Every row comes from one small tree of marks. Brackets hold a mark, then the marks that hang from it, in alphabetical order. Every link used is in the known rows. Which tree was each row made from?
Known rows
[B P V]: [ 0.45 -0.44  1.81  0.51  1.41 -3.30  1.37  2.04 -0.54  0.48 -1.44 -1.26
  4.83 -1.76 -1.37 -0.04  1.30 -3.12 -0.05  1.46  0.57 -1.15  2.68  0.92
  0.12 -0.31 -4.50 -0.15  4.77  2.54 -0.35 -1.02 -0.77  0.07 -1.50  0.89]
[L C [Z R]]: [-1.88  2.22 -0.34  4.47  1.67  0.27  2.95  1.92  1.73  5.24 -1.11  2.77
  1.97  5.38 -2.56 -0.50 -1.90  0.93 -0.16 -1.57 -1.12  0.74 -2.22  0.26
 -0.32  6.16  0.04  1.91 -2.50  0.79 -0.91  0.41  0.57  1.88  1.30  1.60]
[E R [V [L C] [P [B D]]]]: [ 1.72  1.43 -0.85  1.56  0.09 -3.61  4.91  2.13  0.53  3.12 -2.08  3.10
 -2.15 -5.83 -2.38 -2.00 -0.59 -0.68 -0.25  0.47  2.17  0.07  1.85  3.68
 -2.75 -3.95 -2.52  4.26  6.86  1.94 -0.25 -0.84 -6.85  4.48  1.58  2.87]
[E V]: [ 1.96 -0.30 -0.58  0.79 -0.05 -1.56  0.53 -0.36 -0.41  1.49 -0.11  3.14
 -0.41 -1.64 -0.33 -0.58  0.11 -0.89 -0.67  0.68  1.77  0.01  2.53  0.74
 -1.25 -3.08 -0.53  1.77  1.84 -0.51 -0.35 -0.16  0.68  1.26  1.13  1.72]
[V [L C [Z [R E]]] [P B]]: [-2.11  2.99 -2.25  4.71  2.42 -0.39  6.16  2.54  1.33  2.87 -2.17 -1.70
 -0.55 -0.38 -3.03 -1.01 -1.13  2.14 -1.36 -1.17 -0.74  0.22 -4.01  3.15
 -1.79  5.63 -3.48  4.53  4.63 -0.14  1.17 -0.14 -5.76  2.88  1.15  1.58]
[B D [V [L C [Z [R E]]] P]]: [-2.24  0.29  1.39  3.10  2.62 -2.84  4.01  4.89  0.40  3.90 -2.70 -2.13
  2.00 -0.28 -2.67 -0.93  0.33 -2.35 -1.12  1.38 -1.35 -1.29 -0.24  3.45
 -0.73  3.70 -2.83  1.94  7.13  1.49 -0.83 -1.40 -2.25  1.41  0.06  2.96]
[R [E [V [L C Z] P]]]: [-0.19  1.17 -0.17  3.86  0.54 -1.43  5.30  1.39 -0.75  2.65 -1.22  3.00
 -0.34  0.13 -0.68 -1.82 -1.16 -0.51  0.63 -0.56  1.85  0.29 -1.10  1.59
 -1.14  3.16 -2.48  4.77  5.92 -2.23 -0.61 -0.86  1.34  1.34  1.25  2.01]
[P [B D [V [L C Z]]]]: [-0.66  0.68 -0.60  0.27  0.13 -3.81 -1.97  2.74  0.82 -0.55 -1.23 -3.56
  1.59 -0.96 -5.38  0.26  0.12 -1.47 -2.15  1.79 -2.83 -1.73  1.00  2.19
  0.17 -0.22 -1.59 -1.29  2.39  1.73  0.62 -1.14 -4.21  2.39  0.40  1.62]
[P [B D [V [L C [Z R]]]]]: [-0.84  0.92 -0.25  0.42  0.20 -3.76 -1.33  3.20  0.98  0.32 -1.31 -3.37
  1.34 -0.80 -5.07  0.31 -0.31 -1.56 -2.62  1.63 -2.42 -1.60  1.02  2.25
 -0.22  0.14 -1.89 -1.02  2.66  1.81  0.34 -0.84 -4.26  2.67  0.61  2.12]
[B D P [V [L C [Z [R E]]]]]: [-3.18  0.08  3.03  2.18  2.09 -3.08  4.21  5.92 -0.04  2.79 -3.88 -2.02
  4.69 -0.78 -2.29 -0.95  0.05 -3.44  0.70  1.71 -0.34 -2.24  1.30  3.45
 -0.09  4.29 -3.89 -0.54  7.96  4.91 -0.97 -1.80 -3.37  0.72 -1.38  3.53]
[P [B D [V [L C [Z [R E]]]]]]: [-0.93  1.15  0.18  0.87 -0.43 -3.87 -0.71  3.46  0.62  0.38 -1.21 -2.99
  1.21 -0.49 -5.07 -0.03 -0.83 -1.93 -2.15  1.49 -2.20 -1.61  0.49  2.26
  0.02  1.22 -2.14 -0.43  3.59  1.39  0.08 -1.19 -3.02  2.56  0.55  2.16]
[R [E [V [L C Z] [P B]]]]: [-0.08  1.47 -0.81  3.69 -0.18 -2.25  4.21  1.39 -0.66  1.95 -1.03  2.52
 -0.42 -0.46 -1.90 -1.62 -1.10 -0.40  0.12 -0.42  1.29  0.04 -1.09  1.76
 -1.25  2.70 -2.96  4.43  5.67 -2.26 -0.21 -1.06  0.55  1.90  1.33  1.79]
[L C [Z [R [E [V P]]]]]: [-1.57  2.66 -0.28  5.81  0.94 -1.16  4.55  2.09  0.75  6.25 -1.21  4.53
  1.21  4.60 -2.68 -1.28 -1.86  0.25 -0.01 -1.70 -0.25  0.75 -2.69  0.99
 -1.05  6.58 -1.48  3.79  0.53 -0.66 -1.25 -0.04  1.70  2.29  1.60  1.97]
[E [V [L Z] P]]: [ 1.87  0.18 -2.11  2.69  3.17 -0.83  5.02  0.80  0.35  2.89 -1.51  1.57
 -0.23 -2.78 -0.24 -1.13  0.50  0.08 -1.59  0.21  1.55  0.29  0.97  2.76
 -2.21 -0.51 -1.74  5.14  5.39 -0.76  0.44 -0.16 -3.42  1.84  1.34  2.71]
[B D]: [-1.83 -0.73  1.37 -0.65 -1.61 -1.07 -1.31  1.58 -0.90  0.26 -1.05 -0.94
 -0.74 -0.98 -0.83 -0.17  0.87 -1.19  0.59  1.16 -1.44 -1.54 -0.11  1.68
  0.14  0.04  0.99 -2.77  1.04  2.07 -0.37 -0.93 -1.94  0.07 -0.87  0.41]
[R [E [V L]]]: [ 0.27  0.23  0.50  1.76 -0.36 -1.13  3.37  1.38 -0.81  0.86 -0.68  2.19
 -0.64 -0.98  0.65 -1.35 -1.60 -1.30  0.44 -0.06  2.51  0.01  0.77  0.84
 -0.66  1.17 -1.53  3.47  5.73 -1.90 -0.84 -0.75  2.74  0.48  1.11  2.25]
[Z [L C] [R [E [V [P B]]]]]: [-2.32  3.00 -0.01  2.96  0.38 -0.83  1.74  2.70  1.02  2.31 -0.89  1.41
 -1.99  0.91  0.47 -2.11 -3.91  1.86 -0.28 -1.47  1.67  0.53 -1.57  2.28
 -0.63  6.29 -3.37  4.39  4.44 -0.57 -2.46  1.03  1.35  0.96  1.07  3.50]

Write each row's tree
[-1.43  1.54  0.97  3.24 -0.18 -0.46  5.11  2.29 -0.12  4.16 -0.80  2.36
 -1.76 -0.16  0.40 -1.14 -2.26 -0.37 -0.59 -0.75  2.80  0.51 -0.82  1.24
 -1.87  2.60 -2.49  3.97  4.88 -0.65 -1.34 -0.04  1.28  1.43  1.20  2.48] | [Z [R [E [V [L C] P]]]]
[-1.04  1.78  0.31  1.21 -0.05 -1.60  0.94  3.05  0.21  1.30 -0.98 -0.13
 -2.54 -1.64  1.70 -1.99 -3.07  0.46 -1.17 -0.62  1.49 -0.09 -0.65  3.01
 -0.68  4.71 -2.82  3.97  5.77 -0.28 -2.59  0.76  0.08  0.53  0.42  3.61] | [Z L [R [E [V [P [B D]]]]]]
[-2.73 -0.36  2.32  1.56  2.75 -2.90  3.46  5.27  0.18  1.90 -3.89 -2.51
  5.05 -1.06 -2.71 -0.73  0.98 -3.18  0.78  1.99 -1.14 -2.37  1.83  3.38
  0.19  3.27 -3.26 -1.26  6.84  5.15 -0.28 -1.67 -4.44  0.56 -1.64  3.07] | [B D P [V [L C Z]]]
[-1.34 -1.10  2.27  0.38  2.71 -3.18  2.93  5.15 -0.13  1.13 -3.63 -3.38
  4.97 -2.59 -1.71 -0.56  1.32 -3.82 -0.13  2.24 -0.83 -2.45  2.36  3.58
  0.20  2.23 -3.15 -0.94  7.51  4.98 -0.15 -1.65 -4.66  0.18 -1.88  3.12] | [B D P [V [L Z]]]
[-1.79  1.61  0.91  2.79 -1.24 -1.58  3.71  2.70 -0.43  3.45 -0.99  1.63
 -2.22 -1.00 -0.90 -1.08 -1.96 -0.75 -0.91 -0.21  1.73 -0.32 -0.99  1.93
 -1.78  2.23 -2.55  2.53  5.01 -0.03 -1.12 -0.40 -0.39  2.10  1.05  2.46] | [Z [R [E [V [L C] [P [B D]]]]]]
[-3.44  1.85 -1.79  2.31  1.11 -0.54  3.63  1.90  0.49  0.28 -2.18 -3.37
 -2.05 -2.86 -3.07 -0.67  0.59  2.18 -0.10  0.34 -1.07 -0.87 -3.02  3.55
 -1.59  1.82 -2.74  0.98  4.87  1.28  1.78 -0.59 -8.05  2.19 -0.04  0.58] | [V [L C] [P [B D]]]
[-0.31  0.89  0.35  3.10  0.46 -1.16  3.94  1.70 -0.33  2.11 -1.09  3.20
  0.33  1.16 -0.43 -1.63 -1.95 -0.83  0.89 -0.43  1.75  0.22  0.00  0.92
 -0.59  3.16 -1.40  3.82  4.72 -1.82 -1.06 -0.72  2.78  1.01  1.44  2.49] | [R [E [V [L C Z]]]]
[ 1.64  0.46 -1.82  2.78  3.06 -0.61  5.65  1.24  0.58  3.77 -1.54  1.64
 -0.64 -2.87  0.12 -1.14 -0.02 -0.04 -2.10  0.07  1.98  0.40  0.88  2.97
 -2.53  0.14 -1.98  5.59  5.55 -0.42  0.11  0.02 -3.31  2.17  1.47  3.15] | [E [V [L [Z R]] P]]
[-0.54  1.04 -0.06  3.54  4.13 -1.64  5.28  3.11  1.25  3.87 -1.60 -1.20
  2.63  0.58 -1.75 -0.76 -0.49 -1.17 -1.68  0.33  0.06  0.31 -0.03  1.85
 -0.76  3.96 -3.80  4.65  6.12 -0.68 -0.38 -0.60 -0.64  1.39  0.98  2.52] | [B [V [L C [Z [R E]]] P]]
[-0.21  0.05 -0.34 -1.29 -0.32 -3.48 -2.33  2.32  0.35 -1.67 -0.93 -4.40
  0.72 -2.75 -4.28  0.41  0.43 -1.90 -2.29  2.29 -2.09 -1.87  1.66  2.14
  0.04 -1.96 -1.86 -1.72  3.31  1.51  0.73 -1.18 -4.51  1.97  0.10  1.41] | [P [B D [V L]]]
[-2.92  2.35  0.16  1.07  2.03  1.28  0.44  2.61  2.31  1.84 -1.01 -0.62
 -0.95  2.22  1.92 -1.29 -3.63  2.75 -0.10 -1.48  0.86  0.68 -1.18  1.44
  0.19  5.95 -1.14  2.21  0.98  1.13 -2.23  1.93  0.40 -0.28  0.41  3.05] | [Z [L C] R]
[ 2.63  1.37 -1.14  2.86  2.29 -2.23  7.33  1.98  1.17  5.15 -2.36  4.59
 -0.48 -3.67 -1.07 -2.31 -0.98 -0.38 -0.15 -0.48  2.62  1.05  1.49  3.21
 -2.60 -1.59 -1.98  6.71  6.18  1.19 -0.81 -0.41 -4.82  3.76  2.02  3.34] | [E R [V [L C Z] P]]
[-2.20  2.59  0.38  5.04  0.68 -0.18  3.71  2.40  1.14  5.38 -1.09  3.42
  1.72  5.87 -2.42 -0.96 -2.55  0.41  0.41 -1.80 -0.99  0.73 -2.84  0.26
 -0.19  7.40 -0.46  2.49 -1.03 -0.29 -1.46  0.06  2.30  1.74  1.45  1.66] | [L C [Z [R E]]]
[-1.08  1.94  0.56  3.00 -0.90 -1.26  4.10  2.16 -0.09  3.45 -0.56  1.76
 -1.96 -0.69 -0.55 -0.93 -2.19 -0.22 -1.06 -0.57  2.23  0.21 -0.83  1.37
 -1.85  2.15 -2.92  3.71  4.64 -0.69 -1.06 -0.10  0.04  2.18  1.35  2.28] | [Z [R [E [V [L C] [P B]]]]]
[-2.53  2.06 -2.36  3.47  2.37 -0.89  4.28  2.24  1.08  1.60 -2.62 -2.71
 -0.37 -1.15 -4.05 -0.82  0.39  1.96 -0.78 -0.18 -2.31 -0.64 -3.54  3.85
 -1.49  4.34 -2.23  2.12  3.94  1.12  1.69 -0.73 -8.08  2.61  0.37  1.07] | [V [L C Z] [P [B D]]]
[ 0.63  0.59  0.31  2.83 -1.42 -2.37  3.00  0.30 -1.85  1.66 -0.28  3.45
 -0.99 -1.05 -0.40 -1.54 -0.32 -1.28  0.42 -0.15  1.98  0.07 -0.42  0.95
 -1.09  0.90 -2.60  3.65  5.26 -2.80 -0.94 -1.09  2.76  0.99  0.73  0.83] | [R [E [V P]]]
[ 0.55  1.65 -2.53  3.73  2.09 -1.50  4.77  1.33  0.85  3.43 -1.59  1.65
 -0.69 -2.05 -2.48 -0.96 -0.34  0.72 -2.11 -0.11  1.08  0.18  0.17  2.97
 -2.57 -0.12 -2.65  4.65  4.55 -0.30  0.48 -0.07 -4.33  3.26  1.88  2.85] | [E [V [L C [Z R]] [P B]]]
[ 0.40  0.77 -1.18  2.61  2.66 -0.04  4.31  1.80  1.37  3.68 -1.59  2.48
  0.47  0.01 -0.63 -0.93 -1.50  0.07 -0.90 -0.11  1.86  0.40  1.89  1.73
 -1.44  0.69 -0.54  3.82  3.12  0.44 -0.47  0.28 -0.93  2.06  2.11  3.85] | [E [V [L C [Z R]]]]
[-0.42  0.89  1.21  1.88 -0.30 -0.23  3.96  2.30 -0.06  3.24 -0.46  1.90
 -1.43 -0.45  1.39 -0.87 -2.48 -1.10 -1.04 -0.49  2.87  0.37  0.30  0.90
 -1.37  2.09 -1.66  3.61  4.45 -0.71 -1.56  0.17  1.85  1.14  1.29  2.92] | [Z [R [E [V L]]]]
[ 0.00  0.04  1.59  1.82  3.61 -2.18  5.05  4.26  0.56  1.95 -2.57 -2.03
  5.35 -1.15 -0.57 -0.58 -0.44 -3.04 -0.81  0.73  1.01 -0.76  2.04  2.02
 -0.15  3.26 -4.71  2.64  7.63  2.65 -0.51 -0.90 -1.62  0.37 -0.65  3.10] | [B P [V [L [Z [R E]]]]]
[-0.50  1.08 -2.56  2.01  2.50 -0.90  3.78  2.14  0.61  0.55 -2.23 -3.87
 -0.79 -3.31 -2.69 -0.57  0.98  0.99 -2.01  0.18 -1.94 -0.85 -2.64  4.12
 -1.61  2.97 -2.11  2.69  4.94  0.79  1.81 -0.67 -8.71  2.12 -0.03  1.04] | [V [L Z] [P [B D]]]
[-0.75 -0.58  0.81  1.49  3.06 -2.77  3.18  4.34  0.48  3.09 -2.49 -3.31
  1.80 -2.16 -1.78 -0.46  1.20 -2.61 -2.35  1.81 -1.36 -1.32  0.71  3.69
 -0.91  2.25 -2.35  1.62  6.90  1.81 -0.46 -1.20 -3.86  1.14 -0.26  2.96] | [B D [V [L [Z R]] P]]
[-2.55 -0.60  1.85  0.20  1.94 -2.08  0.66  3.85  0.78  1.25 -2.20 -2.93
  2.21 -0.32 -2.22 -0.32  0.22 -2.23 -0.28  2.25 -1.00 -1.59  2.20  2.17
  0.30  0.47 -1.01 -1.13  4.91  2.57 -0.60 -1.18 -1.76  0.37 -0.07  2.76] | [B D [V [L C]]]
[-1.14 -1.00  1.02  0.49  2.35 -2.74  1.99  3.51 -0.05  1.32 -2.07 -3.80
  1.01 -3.30 -1.53 -0.37  1.72 -2.39 -1.59  2.42 -0.85 -1.63  1.25  3.41
 -0.73  0.19 -2.46  0.47  7.32  1.65 -0.07 -1.35 -3.97  0.65 -0.72  2.11] | [B D [V L P]]
[ 3.33  0.47 -0.71  0.94  1.45 -2.25  6.45  1.52  0.47  3.29 -1.82  3.32
 -1.68 -6.26  0.61 -2.02 -0.45 -1.04 -0.73  0.12  3.53  0.81  2.68  3.10
 -2.85 -4.04 -2.24  6.09  7.47  1.04 -0.69 -0.35 -5.33  3.24  1.45  3.05] | [E R [V L P]]
[-0.51 -0.87  1.45  0.80  0.32 -4.09 -0.07  2.42 -0.99  1.68 -1.25 -1.93
  1.30 -2.24 -2.43 -0.21  2.44 -2.99 -1.05  2.36 -1.64 -1.72  0.94  2.44
 -0.72 -0.83 -2.38 -0.60  4.97  0.92 -0.57 -1.57 -1.59  0.71 -0.99  0.77] | [B D [V P]]
[ 2.62  0.98 -0.58  1.52  1.83 -1.89  5.73  2.40  1.76  4.18 -2.02  4.62
  0.30 -2.21 -0.76 -2.03 -2.19 -1.10  0.11 -0.38  2.73  0.98  3.09  2.23
 -1.66 -2.03 -0.42  5.35  4.49  1.85 -1.30 -0.12 -3.05  3.32  2.47  4.06] | [E R [V [L C Z]]]
[ 2.96  1.83 -1.79  2.58  1.33 -3.30  5.85  1.89  1.26  4.10 -2.12  3.66
 -0.83 -4.28 -2.62 -2.06 -0.99 -0.32 -0.97 -0.30  1.87  0.67  1.45  3.46
 -2.65 -2.12 -2.48  6.17  5.94  1.18 -0.37 -0.54 -6.48  4.66  2.15  3.00] | [E R [V [L C Z] [P B]]]
[-2.98  2.60 -1.70  4.26  1.69 -1.16  5.47  3.36  0.96  2.94 -2.61 -2.07
 -0.94 -0.64 -3.38 -0.98 -0.71  1.51 -1.04 -0.66 -1.42 -0.54 -4.10  3.83
 -1.85  5.76 -2.94  3.18  5.10  0.78  0.93 -0.61 -6.92  2.92  0.64  1.80] | [V [L C [Z [R E]]] [P [B D]]]
[ 1.68  0.07 -1.29  1.61  2.75 -0.46  3.86  1.60  1.10  3.02 -1.25  1.79
  0.31 -1.39  0.22 -0.79 -1.12 -0.54 -1.88  0.10  2.00  0.31  2.47  1.83
 -1.60 -0.20 -0.38  4.22  3.78  0.05 -0.39  0.22 -1.67  1.59  1.83  3.84] | [E [V [L [Z R]]]]
